Each row was made from one path, in order. Every step used is in the known rows, and no mark comes twice. Write each row's path.
In the rows, zero is written as 128.
Known rows
filu fupab dusip: [145 125 121 121 151 138 114  92  81 118  92 158 119 132 149 133 103 161
 123 136 123 141 109 118 102 163 143 104 103  95 111 155 123 146  82 141
 170 138 137 100 107 102]
sezip getav nepozi: [141 130 115 142 157 112 133 104  96 155 117 175 160 119 139 143  72 148
 134  90 100 144 138 126 129 142 158 107  86 115 129  71 121 115 119  96
 157 115 118 125  91 141]
tezud gideg safaf satut dusip fupab filu: [183 105 109 121 144 169  44  90  98 158 146  96 103 113 182 145 120 152
  85 176 136  97 171 149 100 110 135 135 145 111  97 121 146 122 105 205
  74 138  99 124  62 105]
fupab dusip satut: [114 137 106 131 163 164  74 106 103 148 118 128 123 116 126 139 126 156
  95 148 158 110  95 135 125 143 138 122 130 114 136 160 153 133  99 166
 134 137 122 129 108  95]
tomu gideg sezip getav filu: [150 134 141 132 166 126  69  80  87 158 107 167  63 149 120 149 116 176
  75 112 132  98 123 156  61 131 173  89  82 145 132  97  96  77 126  97
 181 122 107 120  90 116]
tomu gideg sezip: [163 135 140 152 143 127  72  98 123 160 132 173  76 175 127 143 170 160
  86 160 128  83 124 143  87 147 155  97  83 138 164 132  95 103 115 131
 130 138 120 161  90  92]
fupab dusip satut safaf gideg famabe: [133 161  70 156 169 169  59  92 113 143 120 153  73 159 146 189 132 161
  64 155 162 134  68 168 113 132 125 144 151 115 153 166 157 120  99 200
 176 166 119 164  97  74]
dusip fupab: [151 104 131 152 141 129 123 110 105 147 129 143 154  99 149 112 116 130
  95 132 100  96 164 130 115 146 131 123 104 115 139  89 144 116 110 139
 119 113 101 149 104 118]
fupab filu: [133 125 151 122 142 160 104 109 115 123 107 127 104  60 146 129 118 161
 125 153 146 123 135 124 138 136 124 130 111 106 130 123 128 119 103 149
 133 142 124 132 100 123]
getav filu fupab dusip: [117 132 117 112 175 160 102  84  73 118  67 139  96  94 149 135  70 153
 113 125 142 142  92 127  94 148 147 114 112  99 114 123 124 132  95 110
 185 140 148  72 114 101]
tezud gideg safaf satut: [161  91 102 108 128 153  50 105  98 156 139 138  88 165 154 181 159 147
  93 151 115 117 126 136 124 104 149 135 147 142 138 101 131 154 129 164
  89 121  99 145  67 115]
nepozi getav: [147 115 124  99 122 132  94 122  87 151 105 148 103 102 120 138 122 152
 125 118 110 143 135 137 107 145 133 101 115 126 139 123 135 125  97 105
 125 108 100 131 114 115]
getav filu fupab dusip satut safaf gideg tomu: [141 157  67 136 200 171  54  79  74 148  80 131  69 143 161 209  88 159
  58 114 155 138  62 178  74 127 116 133 141  95 163 123 142 135 111 160
 222 165 151  94 117  51]
dusip satut safaf gideg vamud: [160 138 121 131 145 138  65 138 126 151 137 173 116 142 134 218 130 147
  62 120 142 131 155 185 120 137 141 126 157 112 174 131 167 118 132 217
 138 125 109 140 108  69]
zapor famabe: [115 138 126 167 138 148 140 121 120 132 118 178 127 117 143 123 129 130
 109 101  98 120 129 109 142 145 144 119 102 113 117  97 137 130 111 149
 145 141 120 103 125 123]
filu getav sezip: [139 137 134 136 173 112 131 101 115 150 110 149 102  97 119 170  65 118
 126 125  93 150 142 126 121 117 134  89  81 122 176 115 123 143  96 121
 145 117 113 129 105 114]
vamud gideg sezip getav: [177  96 158 136 156 127  80  74 122 161 117 197 124 174 120 131  95 177
  94 111 102  95 120 127  82 139 165  85  80 135 113 145 125 115  89 101
 192 100 102  86  79 101]
gideg sezip getav filu fupab dusip satut safaf: [153 159 111 145 232 132  78  63  60 144  63 136  86 146 111 150  50 191
  57 106 137 148  87 172  46 129 127  77 114  96 100 162 134 135  84 153
 234 108 111  80 120  74]
sezip getav filu fupab: [149 121 125 114 154 123 129  90  50 116  72 163 112 109 139 146  42 155
 106  70  93 158 135 128  78 145 147  90  92 113 107  81 130 121 107 121
 206 104 108  73 112 130]
getav filu fupab dusip satut: [117 147  97 123 181 166  82  84  70 131  71 117 101  94 131 142  72 146
  84 122 159 130  84 136  87 140 135 117 115 112 135 121 147 136  91 149
 176 132 139  82 116  85]
fupab dusip satut safaf gideg tezud: [125 171  97 119 155 166  71  92 114 139 106 164  89 134 151 177 144 162
  81 143 163 114  73 182 119 143 148 122 180 119 156 183 147 139 103 196
 187 162 110 140 106  77]
filu getav: [145 115 120 127 139 121 126 105 109 140 105 163 111  94 132 176  91 126
 134 105  73 136 150 120 130 134 132 113 101 103 141 109 140 139  96 158
 146 121  87 122 122 115]
fupab dusip satut safaf gideg vamud lona: [150 128 128 131 150 157  42  96 134 137 125 153 102 136 133 217 128 193
  67 147 166 105 115 167 106 144 146 157 158  98 162 185 167 129 111 214
 154 150 150  97  89  52]
satut dusip fupab filu getav: [167 128 129 137 154 135 117  92 113 140 117 119 126  41 159 142  51 131
 125 130  92 116 196 132 106 138 120 116 102  73 101 128 157 106  73 196
 129 141  84 103 116 105]
safaf satut dusip fupab filu: [153 123 141 152 160 153  73  97 116 147 149 111 121  84 163 139  79 127
 110 151 159 100 192 138 131 138 140 158 137 120  99 139 173 100 111 205
 106 145 117 129  92 103]
fupab filu getav: [149 124 141 113 140 136 117  95 116 122  93 128  92  35 137 166  87 142
 143 132 112 135 154 117 139 124 119 126  96  92 133 111 129 127  85 168
 149 140  95 123 109 117]
sezip gideg vamud: [139  94 154 122 123 145  87 132 111 136 166 196 129 114 133 168 132 156
 129 109 116 135 145 150 106 145 166  81  96 108 150 133 127 100 127 121
 118 136  98 101 110 110]
filu fupab dusip satut safaf: [145 157  98 147 179 135 107  99  82 125  87 130 128 155 131 158  79 149
  78 130 121 146  98 144  87 149 111 102 126  69 127 177 151 160  78 199
 170 133 124 123 121  72]
famabe zapor: [120 112 115 103 123 144  83 124  96 149 131 186 121 107 147 155 118 140
 121 117 130 146 126 108 143 130 135 119 113 142 156 107 122 139 102 161
 123 139 153 149 103 141]
getav filu: [100 124 125 127 161 167  99 108  98 138  98 144 100  80 139 146  91 133
 102 116 126 124 120 136 117 132 140 128 124 122 144  95 135 118 126 108
 142 126 126 108 122 120]
safaf gideg sezip getav: [186 115 139 126 151 118  88  94  94 153 113 213  91 166 139 158 141 181
 102 109 129 116 138 157 108 140 168 111 117 152 124 124 122 102 121 120
 200 109  90 126  73 115]
tomu gideg vamud lona: [161 106 160 128  95 133  63  98 142 139 150 164  98 139 129 188 150 185
  91 148 124  85 153 128  83 162 165 123  85 125 179 125 117 104 121 173
 107 149 154 111  88  85]
tezud gideg: [169 115 110 101 129 145  92 127  97 119 126 156 131 130 147 145 131 138
 100 123  90 118 114 122 108 133 140 108 113 104 108 125 121 139 103 153
  90 119 107 136  99 127]
dusip fupab filu getav sezip: [165 133 158 143 180 112 130  82 112 147 109  99 113  18 136 132  55 127
 120 152 120 120 174 129 117 107 118 107  65 111 161  82 125 116  85 131
 138 121 109 142  85 114]

Write each row's path
[189 160 103 149 196 130  71  83  94 141  84 170  84 188 136 170 122 166
  66 146 159 122  87 174  82 140 129 113 135 104 148 185 138 143  84 188
 205 135 121 126  91  47]  filu fupab dusip satut safaf gideg sezip
[156 109  84 114 138 168  42 111 101 163 148 148  92 188 165 187 130 144
  92 151 107 127 138 147 104 121 149 116 161 123 110 152 146 145 117 193
  78 134 108 112  82 107]  tezud gideg safaf satut dusip
[158 141 115 129 209 139  65  56  62 150  73 140  85 122 113 127  73 196
  76 113 161 131  90 155  57 133 144  82  92 136 106 136 131 124  87 132
 225 107 116  68 108  86]  gideg sezip getav filu fupab dusip satut
[115 122 119  89 146 157  82 112  75 150  81 129  76  63 121 141  90 145
 112 105 127 143 121 148 100 131 138 111 123 130 139  92 133 113 108  74
 139 109 110 108 123 115]  nepozi getav filu
[113 152 103 150 185 155  86 112 103 142 108 122 124 139 125 161 103 153
  77 144 136 129  94 153 114 136 120 120 148  79 131 184 158 143  97 185
 140 138 117 143 122  82]  fupab dusip satut safaf
[139 137 104 142 157 108 136  97 123 162 101 163 135  83 137 177  63 109
 154 105  83 139 143 120 145 128 139 121  79  99 163  62 125 134 100 117
 140 126 108 128 109 112]  filu getav nepozi
[162 144 146 152 195 121  87  78 119 160 141  98 101  60 140 168  20 103
 122 145 145 125 200 139 123 109 139 129 103 123 135 130 160 110  96 185
 128 137 119 121  83  97]  safaf satut dusip fupab filu getav sezip
[162 132 128 156 188 107 106  83 112 179 112 185 130 135 125 126  97 175
 126 116 120 128 127 145 112 138 151  93  72 139 136  89 106 114 113  78
 172 104 117 124  92 119]  gideg sezip getav nepozi
[159 101  96 102 124 159  84 112  92 150 119 146 104 148 158 150 163 165
  90 155  87 122 110 138  97 118 131  97 123 108 137 106 108 153 106 142
  94 119  96 134  85 121]  tezud gideg safaf
[150 142 102 130 159 144  97  93  82 132  97 131 125 132 132 138 102 155
  96 135 140 130 101 125  98 151 132 105 106 106 133 151 146 148  80 182
 162 133 130 108 109  83]  filu fupab dusip satut
[162 105 146 104 116 142  73 131 125 143 139 198 105 119 150 191 151 161
 108 128 148 124 165 160 134 155 171 133 133 137 161 105 140 103 138 156
 137 131 125 116  92 100]  safaf gideg vamud
[129 121 145 112 111 165  90  78 147 144 118 186 120 121 144 133 116 150
 111 135 107  86  99 127 106 150 158  97 114 136 155 145 127 137  87 128
 166 141 119  93 101 100]  vamud gideg tezud
[133 128 120 123 157 146 119  98  77 121  75 151 103  96 145 142  67 133
 106 106 108 144 123 125  89 142 131 111 102 113 144  86 128 135 106 123
 172 122 130  89 120 109]  getav filu fupab
[168 122  83 121 126 155  74 104 115 126 146 157  95 131 147 142 141 156
  96 143  95 134  89 125  96 133 123 106  93 128 120 116 117 134  96 167
 104 137 112 150 100 122]  tezud gideg famabe
[137 120 144 132 189 139  84  80  90 158  93 166  82 105 119 131  92 181
  93 104 127 125 125 156  88 130 148  95 103 143 115 107 120 106 122  88
 190  98 104  92 111 122]  gideg sezip getav filu
[160 107 121 143 152 148  77  66 111 176 124 104  86  75 166 180  81 136
 116 160 116 118 208 146 118 111 127 141 133 111 127 107 162 118  95 207
 130 142  78 115  86  92]  gideg safaf satut dusip fupab filu getav
[148 143  93 160 145 149  97 105 120 135 117 189  75 163 159 190 128 146
  84 136 112 147 106 157 117 139 123 139 137 116 157 131 140 118 114 171
 171 156 112 167  99  99]  satut safaf gideg famabe
[148 111 115 147 162 140  60  93  66 208 162 137  92 159 134 151  87 126
 110 141 131 135 163 179  61 105 156  72 115 148 173 140 141 100 111  76
 109 121  83 121  62  97]  nepozi getav sezip gideg safaf satut dusip fupab
[129  79 135 137 125 165  57  79 130 179 124 159  97 184 146 181 120 135
  93 152 129  92 128 123 124 114 162 143 136 146 170 109 149 140 117 133
 141 128 117 110  58  90]  vamud gideg safaf satut
[149 125 112  88 142 135 103 100  55 133  57 139  83  80 128 140  67 144
 114  95 112 162 126 139  71 141 128  93 101 121 140  87 126 130  89  91
 168 104 116  85 121 104]  nepozi getav filu fupab
[115 164  93 138 205 157  93  90  71 124  64 111 105 115 131 164  48 142
  66 118 135 146  83 154  77 132 115 109 134  74 131 146 151 148  89 168
 184 134 134  95 129  73]  getav filu fupab dusip satut safaf
[178  97  87 133 141 153  50 100  96 174 160 131 122 172 175 157 124 131
  75 154 101  99 168 152  90 119 145 121 149 121 106 121 153 130 115 195
  68 122  92 128  73 102]  tezud gideg safaf satut dusip fupab
[143  92 123 138 135 165  67  88 138 170 138 164 125 155 148 165 116 152
  94 127  95  93  98 121  95 141 129 114  86 120 159 116 130 130 104 107
 158 147 144  95 106  84]  vamud gideg tomu
[209 121 116  96 174 118  81  78  57 120  83 170  94 136 133 130  77 176
  85  89  95 139 108 144  44 126 148  64  76 124  82 103 101 132  91 119
 182  88 100  72  96 116]  tezud gideg sezip getav filu fupab
[128 112 122 180 176 150  80  94  89 195 178 151 114 175 152 152  91 115
  99 151 130 119 158 165  81 109 158  89 116 141 175 138 143 107 129 107
 109 139 100 122  59 103]  getav sezip gideg safaf satut dusip fupab
[158 115 151 142 142 144 114  99 107 132 119 110 134  41 156 103 114 151
 105 158 136  94 167 128 124 138 119 137 100 106 126  93 138 102 101 148
 122 131 110 148  92 119]  dusip fupab filu
[128 128 120 145 151 154  72 117 117 153 151 161 113 161 145 178  88 119
 118 124 129 130 161 134 136 150 153 138 155 130 113 167 172 127 125 194
 114 139 128 116 112 106]  safaf satut dusip
[151 140  78 152 163 154  66 118 111 169 132 152  99 170 150 216 142 149
  57 118 118 123 104 176 108 125 103 137 143 112 189 123 156 131 132 186
 165 150 118 157 118  70]  dusip satut safaf gideg tomu
[108 115 129 149 160 157 113 104  85 170 138 168  94 151 134 146 129 150
 114 151 116 141 102 151  88 106 142  62  91 127 208 124  99 128 118  50
 135 134 107 128  66 118]  getav sezip gideg safaf
[135 139 102 112 180 144  92  77  45 127  74 128 111 105 126 143  49 169
  83  90 144 145  97 137  75 138 150  95 106 111 101 118 147 123  92 147
 215 117 116  69 109 107]  sezip getav filu fupab dusip satut
[149 151  96 147 152 144  97 130 105 141 110 164 117 160 141 197 120 121
  65 113 124 118 122 164 125 128 128 142 162 106 170 137 165 128 122 199
 152 131  99 162  98  85]  dusip satut safaf gideg
[140 116 118 124 158 140  69 108  74 180 153 151  85 130 117 156 117 161
 127 114 115 158  85 159  66 114 127  55  59 138 192 126  98 112 113  24
 145 136 124 122 102 104]  nepozi getav sezip gideg tomu
[134 126 120 103 175 140 112  76  45 113  66 150 107 104 145 139  47 176
 110  88 126 158 103 128  79 150 163  94 103 100  79 121 124 119  92 106
 223 123 125  59 105 123]  sezip getav filu fupab dusip
[129 107 129 120 148 141  63  97  66 189 140 146  59 157 113 173 122 142
 125 136 146 154 119 163  95  91 158  81 108 164 202 117 117 124 124  46
 130 121  94 140  55 109]  nepozi getav sezip gideg safaf satut
